Each row was made from one walk, in order. Every step used is in the known rows, and no mark comes twice. Write each row's walk.
Known rows
E -> D -> K -> R: [ 3.59 -0.12 -1.66  0.01 -1.15  0.98 -1.23 -1.73  0.24  2.13 -1.80 -1.24
 -0.52  1.11  0.54 -1.34  1.72  2.51]
K -> E: [-1.44 -0.08  3.61 -0.16 -0.97 -0.56 -2.84  0.43 -0.05 -0.65  3.18  1.42
 -1.18  3.37 -0.45  0.03  0.62 -0.64]
E -> K -> R -> D -> U: [ 4.44  1.49 -4.26 -1.77  1.92 -0.79  2.64  0.17 -1.24  2.44 -0.57 -1.20
  0.25 -0.47  2.15 -2.71  0.80  0.29]
D -> U -> K -> R -> E: [-1.20  1.47 -3.48  1.07 -0.07 -4.64  0.22  1.08 -2.02 -0.09 -4.01 -0.06
  0.83 -0.49  2.01 -2.85 -2.81 -0.62]
E -> D -> U -> K -> R: [-1.43  0.50 -4.86  0.35 -0.30 -0.37  3.70 -0.14 -2.65  2.89 -8.05 -2.11
  1.13 -0.78  0.88 -3.60 -1.41  1.95]
D -> U: [-0.69  3.53 -0.12  1.40  0.78 -3.94 -2.31  0.81 -1.48  1.14  0.37 -0.16
  0.64 -0.87 -1.89  2.45  1.19 -2.33]
U -> K -> R: [-1.42 -1.13 -0.04  5.07 -0.39  0.69  2.33  0.17 -0.29  2.03 -1.95  0.51
  1.62  0.61  1.80 -5.07  0.11  0.45]
B -> R -> D -> K -> E: [ 7.65 -1.07  3.30 -2.66 -0.10  0.00 -2.19 -3.84  5.18  0.63  5.40  4.23
 -2.95  1.11 -1.92  1.28  1.92  2.54]
E -> U -> K -> R -> D: [-2.75 -2.44 -2.42  5.51  1.95  0.66  7.54  1.02 -0.87 -0.38  0.10  1.74
 -0.02 -1.60  2.08 -4.36 -1.88  1.89]
B -> R -> E -> D: [-0.28 -2.45  1.38 -2.42 -0.90  2.18 -1.21 -0.12  2.74 -1.37 -0.38 -0.88
 -0.77 -1.66 -0.55  3.49 -1.00 -0.57]
E -> D -> K: [ 2.01  0.48  1.01 -1.64 -0.73  2.01 -3.11 -1.39  0.24  0.99 -0.84 -0.85
  0.18  0.09 -1.67  0.90  3.23  1.66]
B -> R -> K: [ 3.98  1.50  2.35  1.87  0.98  2.76 -0.89 -2.08  3.33  1.16  5.06 -0.21
  2.52 -0.71 -2.93  4.19  2.28 -2.56]
U -> K -> R -> E: [-1.55 -1.57 -0.42  2.23 -1.03 -1.29  0.88  1.42 -0.05 -0.62 -1.16  0.41
  1.23  0.91  3.22 -3.93 -1.75 -0.78]
R -> D -> K -> E -> U: [ 1.33 -0.40  1.03 -0.39  1.31 -0.44 -0.69 -1.16 -0.27 -2.65  5.01  3.26
 -3.01  0.89 -1.38  0.59 -0.10  3.03]
K -> R -> E: [-0.18 -0.53  0.14  1.97 -0.89 -3.17 -1.79  1.82  0.27 -1.24  2.14 -0.22
 -0.35  0.60  2.91 -0.87 -0.50 -2.33]
E -> U -> K: [-7.07 -0.68  0.47  6.12  1.61  3.23  2.95  1.19 -2.37 -1.06  0.16  0.73
  1.38 -1.18 -1.52 -1.53 -2.00  0.42]
R -> D: [ 1.43 -0.70  2.45 -0.52  0.42 -1.56  0.86  1.52  2.06 -0.63  3.16  1.87
  0.19 -1.15  0.48  0.66  3.59 -1.79]
B -> R: [ 1.09 -0.52  3.34  3.03  0.58  1.74 -1.28 -1.26  3.14  1.49  3.55  1.28
  0.37 -0.84 -2.32  2.52  1.37 -1.45]
B -> R -> E -> D -> U: [ 0.74  0.80 -1.48 -3.66  0.16 -1.06 -1.42 -0.46  1.13 -0.84 -2.55 -1.54
 -1.05 -3.00 -1.61  4.38 -2.26 -0.99]
R -> K -> E -> D: [ 0.75  0.34  1.12 -4.54 -1.32  3.00 -0.47 -0.77 -0.74 -1.33  0.48 -1.90
  0.50  2.79 -0.56  1.99  1.15  0.42]

Write each row's walk
[-0.66 -1.77 -1.31 -1.27 -1.90 -0.90  0.00  1.71 -0.35 -1.34 -1.77 -2.13
 -0.81  0.27  3.33 -0.72 -0.94 -0.32] => K -> R -> E -> D
[ 1.38  3.41 -1.86 -6.10 -0.42 -0.33 -0.90 -0.97 -2.65 -0.56 -1.94 -2.67
  0.17  1.69 -1.64  3.08  0.24  0.20] => R -> K -> E -> D -> U
[-1.53  1.38 -1.19 -4.30 -0.75 -1.94 -1.41 -0.19 -2.24  0.19 -3.06 -1.46
 -1.97  1.23 -1.01  1.12 -0.79  1.30] => K -> E -> D -> U
[ 1.94  0.19  0.74 -4.09 -1.26  0.25 -4.57  0.18  0.19 -1.89 -0.82 -0.84
 -0.36  0.12 -0.43  2.30  1.17  0.62] => R -> E -> D -> K
[-3.87 -2.61  0.98 -2.55 -1.84  3.49  1.77 -0.19 -0.97  0.00 -4.60 -0.18
 -0.39  2.23  0.27 -3.10 -1.08  3.08] => U -> K -> E -> D
[ 1.44  2.33 -0.39 -1.44  1.33 -5.16  0.50  1.15  0.23  0.49  0.60  1.15
 -0.15 -2.00 -0.46  1.93  2.53 -2.00] => R -> D -> U
[-2.42  2.70 -1.03  1.83  1.10 -1.96  0.41  0.51 -1.87  1.76 -3.61  0.36
  1.88 -1.30 -1.74 -0.90 -0.05 -0.82] => D -> U -> K
[ 0.92 -0.61 -1.11  2.34  0.52  3.88  0.17  0.17 -1.33  2.52  1.71 -2.23
  1.10  1.93  2.15 -3.72  1.00  0.06] => E -> K -> R
[-5.25 -0.30  1.87  3.39  0.62  0.69 -0.65  0.75 -2.39 -2.45  4.32  1.03
 -1.95  1.74 -0.94  0.50 -2.51  0.56] => K -> E -> U
[ 2.50  0.21 -0.82 -0.03  1.89 -1.15  3.64 -1.97  2.67  2.06 -1.76  2.73
  0.61 -3.63 -1.82  0.16  0.24  0.62] => B -> R -> D -> U -> K
[ 1.50  1.85  2.92 -1.14 -0.24  0.71 -2.07 -0.69 -0.22 -1.26  4.83 -0.07
  1.11  3.53 -0.72  2.13  1.72 -1.69] => R -> K -> E
[ 3.45 -1.68  3.16  0.64  0.69  0.40  1.38 -0.79  5.03  1.06  3.92  2.64
 -0.61 -2.31 -1.03  1.69  2.15 -0.90] => B -> R -> D
[-0.12  1.17 -4.48 -2.66 -1.07 -4.08 -0.30  1.51 -2.07 -0.65 -4.71 -2.74
 -0.98 -0.76  1.91  0.87 -2.16 -0.58] => K -> R -> E -> D -> U
[-2.27 -1.82  1.75 -3.15 -1.97  1.67 -1.07  0.25 -0.49 -0.74 -0.73 -0.54
 -1.70  2.60  0.31  0.08  0.06  1.40] => K -> E -> D
[-0.94  1.88 -3.35  3.73  0.60 -2.95  2.11 -0.39 -1.99  2.93 -4.03  0.00
  1.60 -0.18  0.68 -3.56 -0.92  0.16] => D -> U -> K -> R
[ 1.60 -1.39  1.50 -1.13  0.93  5.43 -2.31 -0.54  1.71 -0.48  3.26 -0.61
  0.49 -0.12 -0.40  1.23 -1.24 -1.32] => B -> R -> E -> K
[-2.14 -1.40  1.08 -3.27 -1.38  0.43 -1.85  2.24 -0.02 -2.75 -1.18 -1.68
 -0.11 -0.56  1.18  2.32  0.08 -1.24] => R -> E -> D
[ 0.90 -0.74  3.21  0.64 -0.14 -0.13 -2.89  0.04  3.46 -1.19  3.54  1.15
 -0.28 -1.10 -1.05  3.40 -0.68 -2.74] => B -> R -> E
[-2.31 -2.85 -2.30 -1.04 -1.76  1.16  2.75  1.38 -0.66 -0.88 -5.26 -1.52
  0.50  0.11  3.53 -3.95 -2.15  1.21] => U -> K -> R -> E -> D
[ 4.37  1.07  0.36  3.45 -0.50 -1.51 -3.28 -1.58  0.51  2.49  2.13  0.78
  0.18  1.53  0.17 -1.39  2.46  0.56] => D -> K -> R
[-7.02 -0.88  0.27  3.68  1.23  1.21  1.36  2.26 -2.30 -3.79  0.38  0.71
  1.03 -1.30  0.12 -1.03 -3.97 -0.63] => R -> E -> U -> K
[-1.49  2.39 -1.75 -2.14  0.16 -1.22 -0.69  0.69 -2.02  1.24 -3.56 -2.21
  0.20 -1.63 -1.62  2.48  0.80 -0.58] => E -> D -> U
[-0.04  0.50  1.46  2.69  1.87  4.30  0.45 -2.38  0.30 -1.96  6.02  0.42
 -0.56  0.81 -3.29  3.79 -2.55  0.27] => B -> R -> K -> E -> U
[ 0.95 -2.38 -0.73  1.92 -0.07 -0.86  5.26  0.43  1.49  1.14 -0.79  2.04
  0.76 -0.30  3.22 -4.91  1.18  0.80] => U -> K -> R -> D
